Each row was made from one small tree. The marks that hang from a mark follow it in brackets, in alphabetical order. Every link used is in the known rows. Write each row's tree.
Known rows
bodoz{bokad rekep{fidod gelo vozuvu}}: [ 7.344  1.891 -1.661 -0.097  1.177 -1.124  0.392  1.415  0.467  1.512
  6.216 -3.489  0.710  0.021 -2.437  9.177 -1.228  3.658 -0.456 -1.919
 -1.302 -1.005 -2.150 -0.570]
rekep{kevid}: [-2.235  0.579 -2.176  1.005 -0.855  0.752 -0.332 -1.729  1.028 -1.814
  1.947  0.652 -2.033 -1.558 -2.383 -4.562 -3.049  3.307  1.981 -1.403
 -0.650 -2.315 -0.854  0.155]
bodoz{bokad rekep}: [ 2.039  0.136 -4.535  0.409  0.064  3.713  1.061  0.839  2.357 -0.773
  2.017 -0.229 -1.675 -1.864 -1.671  4.230 -4.692  4.436  4.117 -1.862
 -0.338 -1.324 -2.140  0.042]
vozuvu{rekep{fidod}}: [-2.644  0.143 -1.561 -1.246  0.222  2.655 -0.296 -0.032  1.729  2.075
  1.328 -1.949 -1.764 -1.161 -2.726 -1.080 -0.434  0.853  0.533 -0.155
  0.707 -1.497  0.501  0.391]
rekep{bodoz gelo gunaf}: [ 2.141  2.960  2.876 -0.343  0.306 -1.581  0.155  0.328  4.442 -1.269
  2.534  0.299  1.037 -0.758 -1.005 -1.527  0.150  1.043  0.550 -0.390
 -3.147 -1.505 -2.093  0.470]
vozuvu{rekep{bodoz gelo kevid{setupo}}}: [-2.802  3.280  1.184  1.054 -1.179 -1.724  1.589 -2.048  2.051  0.110
  3.021  4.286 -1.017 -0.724 -1.917 -5.055  0.418  3.138 -1.133 -0.269
 -1.061 -1.579 -0.522  0.045]
kevid{setupo}: [-2.199  0.271 -2.582  0.658 -2.419  0.662  0.275 -1.482  2.124 -1.908
  1.206  0.005 -1.293 -1.602 -0.793 -4.529 -6.118  4.794  1.764  1.064
 -1.574 -0.937 -4.450  1.547]
bodoz{bokad{fidod} rekep}: [ 0.573  0.330 -2.146  1.323  1.441  3.100  0.539  2.600  2.096  0.563
  3.178 -0.822 -1.314 -2.639 -2.583  6.494 -5.482  3.293  5.974 -2.605
  1.083 -0.905 -0.994  0.354]
rekep{bodoz fidod vozuvu}: [-0.344  1.372  1.480 -0.726  1.615 -0.790  1.539  0.254  0.403  0.619
  5.718 -2.451 -0.802 -0.675 -2.090  2.676  2.272  1.384  0.216  1.025
 -1.509 -2.474 -2.612 -0.165]
bodoz{rekep}: [ 0.524 -0.515 -2.733 -0.121 -1.269  3.383 -0.683  0.179  2.932 -1.450
  0.837 -0.436 -0.562 -1.236 -1.761  1.442 -4.355  4.750  4.570 -1.964
 -1.652 -1.313 -2.422  0.525]
rekep{gelo}: [ 3.208  1.459 -0.887  0.010 -0.983  1.660 -1.892  0.518  3.716 -1.112
  1.369 -1.731 -0.512 -1.687 -1.595 -0.866 -4.771  4.220  1.421 -1.586
 -1.381 -1.882 -3.538  0.288]
rekep{fidod}: [-1.068  0.126 -1.534 -0.200  0.307  0.929 -0.828 -0.022  1.485  0.476
  2.353 -3.147 -1.481 -1.163 -1.511 -1.866 -2.873  1.959  1.404 -0.137
 -0.890 -1.691 -1.912  0.775]
rekep{bodoz gunaf}: [-1.595  1.725  1.873 -0.343  0.345 -0.384  1.328 -0.469  3.469 -1.840
  2.015  0.765  0.017 -1.213 -1.090 -2.609  0.321  0.609  2.031  0.676
 -2.247 -1.771 -1.753  0.751]
vozuvu{rekep{bodoz fidod{bokad} gelo}}: [-1.828  2.600  1.079 -0.288  1.493  1.659 -0.110  2.664  3.961  2.045
  2.541 -0.753 -0.166 -1.614 -1.244  3.597  3.444 -1.479  0.127 -0.760
 -1.100 -2.468  1.417 -1.770]
setupo{kevid}: [-3.237 -0.733 -1.758  0.014 -0.246  1.141 -0.039 -0.024  3.974 -2.061
  1.868 -0.213 -2.567 -1.951 -2.277 -4.995 -5.907  3.434  3.560 -0.530
 -0.310 -2.012 -5.268  1.579]
rekep{bodoz{bokad} gunaf}: [ 0.144  2.290 -0.111  0.192  1.630  0.177  3.118  0.326  3.150 -1.186
  2.967  0.995 -1.265 -1.784 -1.116 -0.140 -0.238  0.088  1.355  0.802
 -1.119 -1.526 -1.593  0.119]
vozuvu{rekep{gelo gunaf}}: [ 2.103  2.075  0.335 -1.204 -1.117  0.081 -0.821 -0.411  4.525 -0.073
 -0.019 -0.328  0.923 -0.512 -2.739 -1.278 -0.075  0.914 -0.801 -0.880
 -0.832 -0.637  0.439  0.297]
rekep{bodoz{bokad} gelo kevid}: [ 1.919  3.403 -0.090  1.718  1.882 -0.453  1.868  0.046  1.701 -0.576
  4.761  2.337 -2.347 -1.714 -1.606 -0.562 -0.914  2.221  0.125 -1.611
 -0.431 -2.547 -1.304 -0.936]
vozuvu{rekep{bodoz fidod kevid}}: [-5.613  1.545  0.994  0.009  1.556 -0.036  1.726 -1.290  0.234  2.000
  3.555  1.996 -2.753 -0.659 -2.849 -3.128  3.699 -0.533 -0.164 -0.458
  0.153 -2.392  2.368 -0.207]
vozuvu{rekep}: [-2.163  0.169 -2.506 -0.976 -0.976  4.430 -0.397 -0.153  3.049  0.214
 -0.374 -0.138 -2.290 -1.862 -2.794 -1.213 -2.002  2.571  1.972 -0.395
  0.847 -1.985 -1.086 -0.058]
rekep{gunaf}: [-0.052  0.704 -0.900 -0.387 -1.020  0.414 -0.328 -0.961  3.194 -2.165
  0.679 -1.182  0.348 -1.247 -1.633 -3.232 -2.649  1.567  1.889  0.100
 -1.920 -1.280 -1.373  0.953]
rekep{bodoz fidod gelo gunaf kevid}: [ 0.217  3.610  3.910  0.745  1.535 -5.928  0.560 -1.248  1.333  0.066
  4.963  0.481  1.093  0.745 -1.532 -3.963  3.029 -0.685 -2.038 -0.821
 -3.330 -1.258  1.509  0.720]
bodoz{rekep{fidod vozuvu}}: [ 1.770 -0.075 -1.394 -0.788 -0.147 -0.110 -0.129  0.071  0.113  0.410
  4.549 -3.203  0.783  0.180 -2.349  5.584 -0.733  3.743  1.554 -0.970
 -1.946 -1.189 -1.883  0.059]

Which tree is each row?
[-0.785  0.578 -1.882  1.406 -2.892 -2.615  1.198 -3.051 -0.811 -2.012
  4.196  1.805  0.880  0.492 -2.431  0.205 -2.186  6.291  0.909 -0.657
 -2.362 -1.173 -2.117  0.567]
bodoz{rekep{kevid{setupo} vozuvu}}
[ 2.052  2.834  2.115  0.141  1.573 -1.258  0.165  2.579  2.473  0.301
  5.656 -2.590  1.168 -0.996 -0.957  6.709  3.263  0.153 -0.457 -0.190
 -2.586 -3.088 -1.447 -2.042]
rekep{bodoz fidod{bokad} gelo vozuvu}
[ 0.620  3.292  2.007  0.613  3.157  2.371  1.333  3.233  3.609  2.591
  3.501  1.106 -2.440 -2.961 -3.169  5.466 -0.663  0.597  2.051 -1.344
  2.443 -1.616 -0.201 -0.767]
vozuvu{rekep{bodoz{bokad{fidod}} gelo}}
[ 3.113  1.827 -0.642  1.548 -2.769 -4.278 -0.029 -2.320  0.151 -1.942
  5.026  1.455  1.943  0.868 -2.257  1.365 -2.369  6.920 -0.418 -1.537
 -3.065 -0.849 -2.240  0.345]
bodoz{rekep{gelo kevid{setupo} vozuvu}}
[-7.056  1.801  0.295  0.756  1.616  1.244  1.419  0.386  1.078  1.396
  3.004  1.750 -1.713 -1.234 -1.985  0.053  5.067 -2.532  0.547 -0.408
 -0.428 -3.188  4.241 -1.908]
vozuvu{rekep{bodoz fidod{bokad} kevid}}
[-0.757  0.899 -0.434  0.470  0.301 -2.610  0.206 -1.938 -1.769 -0.008
  5.365 -2.116 -0.716  0.112 -3.123 -0.366  0.861  2.162 -1.020 -0.364
 -1.060 -2.345  0.059 -0.053]
rekep{fidod kevid vozuvu}
[ 1.257  1.110  1.077 -1.043 -0.060 -3.415  0.357 -1.106  0.673 -0.105
  4.334 -3.599  1.619  0.406 -2.594  0.946  1.259  0.630 -1.308  1.074
 -2.196 -1.053 -0.906  0.731]
rekep{fidod gunaf vozuvu}
[ 0.146  2.681  1.105  0.612  1.648  0.465 -0.509  2.849  3.715  0.452
  3.599 -1.689  0.487 -1.712 -0.134  2.781  0.957 -0.303  1.046 -0.696
 -2.600 -2.768 -0.623 -1.305]
rekep{bodoz fidod{bokad} gelo}
[ 0.389  2.798  0.808  1.642 -2.625 -6.182 -0.151 -3.178  1.827 -2.409
  2.445  1.597  1.887  0.225 -1.397 -7.467 -2.673  3.313 -1.702 -0.420
 -3.305 -0.167 -0.807  1.671]
rekep{gelo gunaf kevid{setupo}}
[-0.978  1.773 -0.716  0.225  2.939  0.977  2.777  1.175  1.478  1.180
  4.814 -1.315 -2.801 -1.939 -0.934  1.249 -0.566  0.359  1.031  0.419
 -0.193 -2.013 -1.967 -0.083]
rekep{bodoz{bokad} fidod}
[ 0.372  3.373  2.634  0.346  1.458 -2.890  0.043  2.095  4.109 -0.197
  3.340 -1.562  2.456 -0.692 -0.170  1.644  2.877 -2.451 -0.023 -0.169
 -3.843 -1.744  0.926 -0.744]
rekep{bodoz fidod{bokad} gelo gunaf}
[-0.133  2.061  3.208 -0.926  1.463 -4.032  1.959 -0.589  0.625  0.101
  5.344 -1.702  1.215  0.248 -1.978  1.465  4.155 -0.508 -0.978  1.829
 -2.715 -1.622 -1.021  0.355]
rekep{bodoz fidod gunaf vozuvu}
[-1.175  2.513  2.799  0.377  0.394 -4.038  2.326 -2.283  0.199 -2.193
  4.829  1.938  0.583  0.172 -2.878 -1.588  4.173  0.908 -0.465  0.462
 -2.191 -2.740 -0.124 -0.263]
rekep{bodoz gunaf kevid vozuvu}
[ 4.611  1.774  0.614 -0.541  0.222 -2.038 -1.199  0.566  1.010  0.619
  4.904 -4.418  0.803 -0.051 -2.437  3.410 -0.734  2.811 -1.590 -0.582
 -1.518 -1.624 -2.754  0.096]
rekep{fidod gelo vozuvu}
[-3.645  1.807  2.545 -1.524  1.428 -0.884  1.869 -0.304  2.305  1.766
  2.334  0.297 -0.189 -0.215 -2.105 -1.674  4.270 -2.349 -0.356  1.133
 -0.906 -1.298  1.827  0.492]
vozuvu{rekep{bodoz fidod gunaf}}
[-2.728  2.733  2.834  1.125 -1.215 -6.508  3.342 -3.685 -0.166 -2.567
  5.196  3.098  1.064  0.483 -1.913 -4.177  2.539  2.237 -1.773  1.960
 -3.079 -1.626 -1.470  0.682]
rekep{bodoz gunaf kevid{setupo} vozuvu}
[-5.773  1.777  0.278  1.607  1.592 -0.692  0.967  0.584  0.756 -0.319
  3.905  0.429 -1.063 -1.464 -0.874 -0.606  2.655 -1.075  1.630 -0.586
 -2.017 -3.461  1.956 -1.317]
rekep{bodoz fidod{bokad} kevid}
[-1.445  1.777  0.283  1.137 -2.546 -6.257  1.629 -4.113 -0.464 -2.754
  3.943  1.309  1.356  0.654 -2.427 -4.672 -0.254  3.224 -2.120  1.505
 -2.833 -0.966 -1.207  1.113]
rekep{gunaf kevid{setupo} vozuvu}
[-5.324  1.721 -0.020  0.358 -1.461 -5.399  1.457 -3.830 -0.398  0.899
  2.598  1.764  0.392  0.809 -2.540 -7.225  1.300 -0.508 -2.753  1.205
 -1.444  0.249  2.888  1.722]
vozuvu{rekep{fidod gunaf kevid{setupo}}}
[ 0.927  1.742 -1.579  1.848 -2.877 -2.898 -0.563 -2.224  1.252 -1.667
  2.977  1.955  0.982  0.208 -1.427 -2.757 -4.634  6.070  1.465 -2.448
 -3.171 -0.290 -1.868  1.075]
bodoz{rekep{gelo kevid{setupo}}}
[-3.968  1.227  0.776 -1.118  1.607  2.433  1.320  0.334  1.866  2.405
  2.609 -0.436 -2.330 -1.135 -2.145 -0.507  2.051 -0.292  0.589  0.510
  0.198 -1.955  0.099  0.049]
vozuvu{rekep{bodoz fidod}}
[ 3.322  2.604  1.323 -0.211  0.181 -3.917 -1.217  1.327  2.467 -0.435
  4.131 -4.230  3.593  0.039 -1.640  5.334  2.366 -0.847 -2.261 -0.091
 -3.301 -1.749  0.604 -1.025]
rekep{fidod{bokad} gelo gunaf vozuvu}
[ 2.947  0.493 -0.277 -0.902 -1.546 -1.220  0.460 -0.861  2.043 -2.079
  2.733 -0.774  2.439  0.464 -2.761  4.336 -0.140  3.285  1.782 -0.645
 -2.686 -0.992 -1.393  0.347]
bodoz{rekep{gunaf vozuvu}}
[-2.711  2.495  2.363  0.093  3.006  0.879  3.143  2.065  3.076  1.877
  2.832  1.680 -1.328 -2.292 -3.319  3.269  1.517 -1.901  2.604  0.295
  1.984 -1.205  1.716 -0.010]
vozuvu{rekep{bodoz{bokad{fidod}} gunaf}}
[-1.978  3.126  1.415  1.696  1.678 -1.938  0.010  1.246  1.825  0.073
  4.655 -0.109  0.154 -0.982 -0.670  0.229  2.365 -0.640  0.304 -1.650
 -2.639 -2.970  1.751 -1.487]
rekep{bodoz fidod{bokad} gelo kevid}
[-5.083  1.485 -0.689  0.751 -2.724 -3.039  1.540 -3.933  1.239 -1.034
  0.838  3.343  0.024 -0.026 -2.661 -7.370 -0.265  1.169 -1.169  0.918
 -1.030 -0.354  1.687  1.295]
vozuvu{rekep{gunaf kevid{setupo}}}
[ 5.624  2.351  1.197 -0.659 -0.994 -2.797 -0.842 -0.567  2.715 -1.831
  3.378 -2.092  2.402 -0.035 -2.623  1.836 -0.267  2.863 -1.152 -0.325
 -2.517 -1.354 -2.378  0.157]
rekep{gelo gunaf vozuvu}
[ 2.519  3.672  0.982 -0.608  1.593  0.218  2.589  0.854  4.138  0.810
  2.515  1.904 -0.613 -1.141 -2.203  1.838  2.167 -0.436 -1.007 -0.248
 -0.209 -1.303  0.170 -0.670]
vozuvu{rekep{bodoz{bokad} gelo gunaf}}
[ 2.736  2.068  1.139  0.489 -0.308 -5.224 -0.986 -1.524  0.773  0.018
  3.917 -0.533  3.031  1.565 -2.104 -0.775  0.563  1.380 -0.321 -2.709
 -3.572  0.020  2.670  0.911]
bodoz{rekep{fidod gelo gunaf kevid}}
[-4.223  1.580  1.113  0.894  1.538 -1.498  1.347 -1.117 -0.011  0.401
  4.582  0.380 -1.943 -0.696 -1.775 -3.929  1.284  0.525  0.958 -0.320
 -1.327 -2.373  0.412  0.236]
rekep{bodoz fidod kevid}
[-4.881  2.381  2.686 -0.285  1.393 -3.144  2.236 -2.064  0.549  1.545
  3.282  2.116 -0.552  0.421 -2.855 -4.330  5.601 -2.694 -1.173  0.373
 -0.945 -1.439  4.051  0.220]
vozuvu{rekep{bodoz fidod gunaf kevid}}
[ 2.294  1.323 -0.478  0.812 -0.246 -2.403 -1.653 -0.716  0.559  0.483
  4.203 -0.856  0.802  0.545 -2.124  0.258 -1.493  3.270  1.166 -3.603
 -2.201 -0.861  0.955  0.414]
bodoz{rekep{fidod gelo kevid}}
[ 1.167  1.580 -0.392 -1.050  0.150  1.076 -1.545  0.569  2.555  2.419
  1.880 -2.553 -0.653 -0.804 -2.536  0.060 -0.676  0.963 -0.956 -1.115
  0.245 -1.135  0.060  0.078]
vozuvu{rekep{fidod gelo}}
[ 2.772  3.845  3.894  0.450  0.414 -5.383  1.200 -1.730  1.229 -1.943
  5.353  1.547  1.831  0.470 -2.692 -0.327  3.839  1.541 -2.042 -0.474
 -2.808 -2.296 -0.431 -0.535]
rekep{bodoz gelo gunaf kevid vozuvu}
[ 2.079  2.968 -0.480 -0.317  1.752  3.323  1.959  1.661  3.815  1.294
  2.712  1.576 -2.622 -2.227 -2.236  3.127  0.072  1.572  0.245 -0.732
  1.116 -2.061 -1.556 -1.211]
vozuvu{rekep{bodoz{bokad} gelo}}
[ 4.346  3.238  3.578 -0.701  0.317 -3.174  0.940 -0.025  3.125 -1.595
  4.430 -0.609  2.163 -0.167 -2.008  2.310  2.543  1.555 -0.995  0.263
 -2.996 -1.968 -2.637 -0.314]
rekep{bodoz gelo gunaf vozuvu}
[-2.270  1.260  0.604  0.581  0.074 -4.159  0.086 -2.423 -0.100 -0.504
  3.039 -1.013  0.373  0.319 -2.313 -5.337  0.637 -0.250 -0.587 -0.452
 -2.274 -0.942  2.332  1.292]
rekep{fidod gunaf kevid}
[-2.003  1.143 -1.397  1.406 -2.394 -3.326  1.129 -3.367 -0.886 -2.216
  4.187  0.871 -0.730 -0.239 -2.368 -3.176 -1.957  5.131 -0.887  0.832
 -1.681 -1.953 -2.609  0.511]
rekep{kevid{setupo} vozuvu}
[ 2.356  3.078  1.428  1.225 -2.532 -7.636  0.554 -3.499  0.387 -2.408
  4.602  0.585  2.808  0.959 -2.341 -3.127 -0.538  3.722 -3.379  0.314
 -3.397 -0.542 -1.366  0.953]
rekep{gelo gunaf kevid{setupo} vozuvu}
